Known rows, with every way that one mark hangs from another
sogi(pilop(luzen(kovuk rogilol) pefezed zubiz)): [-3.46  0.20 -1.21 -2.88  0.90 -2.78  0.12  0.53  0.35 -1.78  2.00 -2.63
  0.34  0.06 -0.32 -0.81 -0.05 -1.82 -0.56 -1.53  2.34]
pilop(luzen): [-0.84  0.53 -0.47 -0.84  1.18 -1.21  0.10  0.38  0.73 -0.59  0.81 -0.30
 -1.18  0.23 -0.17  0.09  0.07 -0.72  0.50 -0.38  1.52]
luzen(kovuk(tudok) pilop(pefezed(nipon) zubiz) rogilol): [-3.57 -0.08  0.70 -0.31  1.02 -0.58  0.44  0.42 -1.50  0.36 -0.95 -5.59
  0.80 -1.07  1.21 -1.03 -1.62 -0.59 -0.52 -5.53  0.01]
pilop(luzen(kovuk(tudok) rogilol) pefezed(nipon) zubiz): [-3.75  0.36 -0.78 -2.58  3.59 -1.62  0.46  1.00  0.57 -1.55 -0.15 -3.16
  0.83 -1.06  0.21 -1.05 -0.18 -0.87 -0.75 -3.51  1.07]
sogi(pilop(luzen(kovuk) pefezed(nipon) zubiz(rogilol))): [-3.11  0.68 -1.08 -2.34  0.41 -2.61  0.35  0.47  0.06 -1.75  2.22 -1.53
  0.48 -0.63 -0.09 -0.73  0.38 -1.32 -1.81 -1.18  1.15]
zubiz(pilop(luzen(kovuk rogilol) pefezed)): [-3.42  0.10  0.21 -0.65  0.80  0.11  0.34  0.84 -1.09 -1.16  0.34 -3.36
 -0.57 -0.25  0.19 -0.58 -1.06 -0.75 -0.08 -2.74  1.26]
pilop(luzen pefezed(nipon) zubiz(rogilol)): [-2.69 -0.17 -0.28 -2.82  2.83 -1.56  1.42  1.19  0.82 -1.23  1.43 -0.16
  0.49 -1.36  0.15 -0.57  0.41 -0.99 -2.19 -1.67  0.82]
nipon(pefezed(pilop(luzen(kovuk rogilol) zubiz))): [-2.09  0.77 -0.23 -1.26  1.58 -0.95  0.37 -0.53  0.27 -0.59  0.83 -1.88
 -1.03  0.09  0.77  0.06 -0.19 -0.98 -0.05 -1.52  1.51]
luzen(kovuk pilop(pefezed zubiz)): [-2.32 -0.35  0.06 -0.87  1.08 -0.33  1.34  0.57 -1.13 -0.17 -0.27 -2.43
 -0.80  0.50  0.36 -0.67 -0.48 -1.38 -0.86 -3.23  0.96]
luruz(pefezed(nipon pilop(luzen(kovuk)))): [ 0.46  1.89 -0.42 -0.33 -0.27  0.50  0.13 -0.59 -0.51 -1.11 -0.90  0.97
  0.82 -0.51 -1.22 -0.35 -0.21  0.80  1.18  0.22 -1.02]
pilop(luzen zubiz): [-1.20 -0.26 -0.68 -2.30  2.37 -2.12  0.84  0.52  1.57  0.28  1.46 -1.24
 -1.77  0.75 -0.13 -0.08  0.07 -1.70 -0.22 -1.09  2.67]
zubiz(pilop(luzen(kovuk) pefezed) rogilol): [-3.68  0.16  0.39 -0.30  0.52  0.32  0.85  0.96 -1.14 -1.01  1.39 -3.36
 -1.16 -0.78  1.20 -0.38 -0.38 -0.80 -1.70 -3.05  1.01]
luzen(kovuk pilop): [-1.34  0.43  0.38  0.90 -0.76 -0.29  0.36  0.02 -1.68  0.22 -0.47 -2.86
 -1.67  0.77  0.60 -0.13 -1.08 -0.86 -0.02 -2.78  0.61]
zubiz(pilop(pefezed) rogilol(luzen)): [-3.28 -0.25  0.23  1.09 -0.55  1.78  1.29  1.04 -1.07 -0.89  1.99 -2.58
 -0.27 -1.23  0.40 -0.22 -0.13  0.54 -1.65 -2.57  0.90]
tudok(kovuk): [-0.76  0.70  0.15  0.70  1.74  0.81 -0.29  0.13 -0.74  0.45 -0.97  0.37
 -0.01 -0.31 -0.50 -0.49  1.00 -0.23 -0.05 -1.19  0.22]
rogilol(luzen): [-1.10  0.54 -1.17  0.77  0.14  0.50  0.54  0.58  0.39 -1.19  1.17 -0.47
 -0.65  0.14 -1.03  0.13  0.46  0.56  0.38 -0.65  1.61]
luruz(pefezed(nipon pilop(luzen(kovuk(tudok))))): [ 0.44  2.08 -0.43  0.32 -0.07  0.78 -0.18 -0.79 -0.35 -0.55 -1.11  0.01
  1.11 -0.81 -0.75 -0.44 -0.04  1.28  1.58 -0.44 -1.33]
pefezed(nipon pilop(luzen(kovuk))): [-0.42  1.96 -0.06 -0.19  0.50 -0.47  0.75 -0.07  0.67 -1.10 -0.69  0.15
 -0.41  0.08 -0.44  0.06  0.26  0.15 -0.21 -0.24  0.08]
sogi(pilop): [-0.32  0.42 -0.44  0.02 -2.17 -1.30 -0.76 -0.53 -0.25 -0.16  1.52 -0.41
  0.62  0.10 -0.28 -0.15  0.01 -0.24  0.15  0.82  0.23]
luruz(pefezed): [ 0.70  0.33 -0.39 -0.18 -0.71  0.86 -0.47 -0.56 -1.02 -0.23 -0.32  0.86
  1.14 -0.60 -0.92 -0.39 -0.40  0.71  1.39  0.43 -1.14]
luzen(kovuk(tudok) pilop(pefezed zubiz) rogilol): [-3.79 -0.47  0.58 -0.48  1.37 -0.46  0.58  0.53 -1.17  0.49 -0.61 -6.16
  0.13 -0.56  1.53 -0.96 -1.36 -1.05 -0.31 -5.73  0.94]

Rows
[-1.79  0.61  0.33  0.49 -0.19  0.28  0.59  0.38 -2.11 -0.99 -1.20 -1.15
  0.36 -0.35  0.08 -0.61 -0.78 -0.11 -0.55 -2.50 -0.88]
luzen(kovuk pilop(pefezed(nipon)))
[-3.24  0.63  0.33  0.14  0.68  0.23 -0.15  0.58 -1.20 -0.73 -0.29 -3.71
  0.42 -1.06  0.42 -0.73 -1.21  0.12 -0.01 -3.18  0.06]
zubiz(pilop(luzen(kovuk(tudok) rogilol) pefezed(nipon)))
[-3.06 -0.06 -0.92 -1.59  1.94 -0.08  1.67  1.21  0.10 -1.91  1.01 -1.00
  0.86 -1.21 -0.27 -0.70  0.72 -0.13 -2.63 -2.21  0.51]
pilop(pefezed(nipon) zubiz(rogilol(luzen(kovuk))))
[-2.87  0.07  0.52  0.29  0.91 -0.04  0.98  0.35 -1.35  0.56 -0.36 -4.22
  0.15 -1.00  1.63 -0.82 -0.51 -0.42 -1.54 -4.86 -0.44]
luzen(kovuk(tudok) pilop(pefezed(nipon) zubiz(rogilol)))
[-1.63  1.20  0.14 -0.83  0.97 -0.70  0.86  0.19  0.94 -1.04 -0.06 -2.23
 -1.19  0.40  0.27  0.05 -0.03 -0.78  0.09 -1.47  1.85]
pefezed(pilop(luzen(kovuk rogilol)))
[-0.61  1.12 -0.03  0.03  0.65  0.02  0.10 -0.81  0.15 -0.51  0.66  0.69
 -0.50 -0.27  0.53  0.38  0.33  0.05  0.53  0.17  0.41]
nipon(pefezed(pilop(luzen)))
[-2.12 -0.09  0.77  0.02 -0.31 -0.52 -0.05  0.32 -0.61  0.58  1.07 -3.57
 -1.37  0.02  0.36 -0.05 -1.72 -0.72  0.40 -2.20  1.62]
zubiz(pilop(luzen(rogilol)))
[-3.50  0.65  0.53  0.54  0.42  0.50  0.39  0.66 -1.29 -0.56  0.73 -3.73
 -0.15 -1.59  1.39 -0.55 -0.52  0.11 -1.54 -3.47 -0.21]
zubiz(pilop(luzen(kovuk(tudok)) pefezed(nipon)) rogilol)
[-1.04 -0.02 -0.67 -1.59 -0.65 -1.52  0.07 -0.08 -0.03 -0.65  1.28  0.60
  2.22 -0.59 -0.82 -0.76  0.27 -0.29 -1.00  0.55 -0.30]
sogi(pilop(pefezed(nipon) zubiz))
[-3.14  0.72 -0.16  0.91 -0.29  0.39  1.21  0.97 -1.38 -1.56  1.16 -2.49
 -0.51 -1.07  0.42 -0.17 -0.23  0.24 -1.70 -3.28  0.68]
zubiz(rogilol(luzen(kovuk pilop(pefezed(nipon)))))
[-0.82  0.82  0.49 -1.28  1.07 -1.22  1.65  0.14  1.49  0.30  0.86 -0.56
 -0.55 -0.46  0.27  0.09  0.20 -0.53 -1.61 -0.89  0.76]
pefezed(nipon pilop(luzen zubiz(rogilol)))
[-3.21  0.12 -0.73 -2.04  2.89 -2.34  0.18  0.50  1.11 -0.04  0.74 -5.39
 -1.72  0.35  0.87 -0.46 -0.55 -1.79  0.01 -3.91  2.93]
pilop(luzen(kovuk(tudok) rogilol) zubiz)
[-2.78  0.75 -0.52 -1.39  1.51 -1.77 -0.21  0.68  0.09 -1.57  0.40 -3.35
 -1.44  0.25  0.23 -0.18 -0.77 -1.32  0.22 -2.38  2.21]
pilop(luzen(kovuk rogilol))
[-3.37  0.52 -0.18  1.45  0.11  0.81  1.07  0.86 -0.92 -0.95  1.20 -3.83
 -0.76 -1.03  1.12 -0.23  0.18  0.34 -1.15 -4.14  1.05]
zubiz(rogilol(luzen(kovuk(tudok) pilop(pefezed))))
[-2.49  0.46 -0.05  0.29  0.72 -0.23 -0.83  0.01 -0.54 -0.40 -0.92 -5.31
  0.10 -0.50  1.28 -0.47 -0.79 -0.09  0.24 -3.52  0.30]
luzen(kovuk(tudok) rogilol)
[-1.37  1.04 -0.84 -1.08 -0.62 -1.76 -0.41  0.16 -0.09 -1.84  1.45  1.18
  1.68 -0.86 -0.96 -0.53  0.29 -0.08 -0.01  0.80  0.00]
sogi(pilop(luzen pefezed(nipon)))
[-0.38  1.28 -0.31 -1.28  0.36 -0.13  0.75 -0.38 -0.12 -0.48  0.09 -0.35
  0.29 -0.65 -0.62 -0.41 -0.18  0.09 -0.06 -0.81 -0.36]
luruz(pefezed(nipon pilop(luzen(kovuk) zubiz(rogilol))))
[ 0.61  0.47  0.50 -0.63  0.28 -0.19  1.34 -0.35  1.06  0.77 -0.47  0.58
  0.62 -0.07 -0.39 -0.07  0.23  0.21 -0.97  0.18 -0.49]
pefezed(nipon pilop(zubiz))
[-3.04  0.07 -1.35 -1.42 -0.22 -1.28  0.73  0.49  0.01 -1.62  2.66 -1.91
  0.55 -0.33 -0.21 -0.65  0.85 -0.83 -1.78 -1.26  1.62]
sogi(pilop(pefezed zubiz(rogilol(luzen(kovuk)))))
[-1.36  0.80 -0.49 -1.35  1.89 -0.52  0.36  0.84  0.17 -2.09 -0.09  1.94
  1.35 -1.19 -0.80 -0.47  0.40  0.18 -0.19 -0.02 -0.25]
pilop(luzen pefezed(nipon))
[-2.61  0.66 -1.21 -2.08  3.65 -1.14  0.67  0.80  0.80 -1.41 -0.21 -1.34
  0.48 -0.57 -0.08 -0.93  0.76 -0.62 -0.73 -2.36  0.70]
pilop(luzen(kovuk(tudok)) pefezed(nipon) zubiz)
[-2.02  0.74 -0.56 -0.03  0.76  0.31  0.96 -0.51  0.02 -0.71  1.40 -1.52
 -1.01 -0.19  0.79  0.20  0.58 -0.16 -1.02 -1.47  1.14]
nipon(pefezed(pilop(zubiz(rogilol(luzen(kovuk))))))
[-0.13  0.36  0.82 -0.62  0.13 -0.25  1.57 -0.15  0.89  0.79  0.21 -0.37
  0.43 -0.60  0.41  0.01  0.20  0.03 -1.98 -0.57 -0.47]
pefezed(nipon pilop(zubiz(rogilol)))
[-2.16 -0.34  1.25  0.63 -0.97  1.26  0.68  0.51 -1.68  0.09  0.70 -1.63
  0.97 -1.81  0.94 -0.39 -0.77  0.50 -2.11 -1.88 -1.33]
zubiz(pilop(pefezed(nipon)) rogilol)
[-2.64  0.20 -0.66 -2.62  0.34 -2.89 -0.04  0.39  0.38 -1.24  2.02 -1.07
  1.57 -0.79 -0.72 -0.75 -0.41 -1.07 -0.57 -0.69  1.18]
sogi(pilop(luzen(rogilol) pefezed(nipon) zubiz))
[-1.33  0.97  0.24 -0.23  0.63 -0.32 -0.05 -0.65  0.04 -0.63  0.73 -0.51
 -0.25 -0.59  0.74  0.28 -0.23 -0.10  0.57 -0.54  0.67]
nipon(pefezed(pilop(luzen(rogilol))))
[ 0.10  0.88 -0.30 -0.30 -0.54  0.93  1.05 -0.39 -0.11 -0.20  0.43  0.32
  1.10 -1.02 -1.07 -0.32 -0.02  1.07 -0.06 -0.38 -0.68]
luruz(pefezed(nipon pilop(zubiz(rogilol(luzen)))))
[-1.35  1.87  0.33  0.11  0.75 -0.59  0.31 -0.11  0.63 -0.67 -0.94 -2.27
  0.19 -0.63  0.31 -0.13 -0.27  0.36  0.10 -1.83  0.12]
pefezed(nipon pilop(luzen(kovuk(tudok) rogilol)))
[-3.71  0.31  0.43  0.36  0.76  0.65  0.57  0.79 -0.97 -0.43  1.09 -4.32
 -0.91 -1.11  1.70 -0.49 -0.22 -0.38 -1.37 -3.69  0.77]
zubiz(pilop(luzen(kovuk(tudok)) pefezed) rogilol)
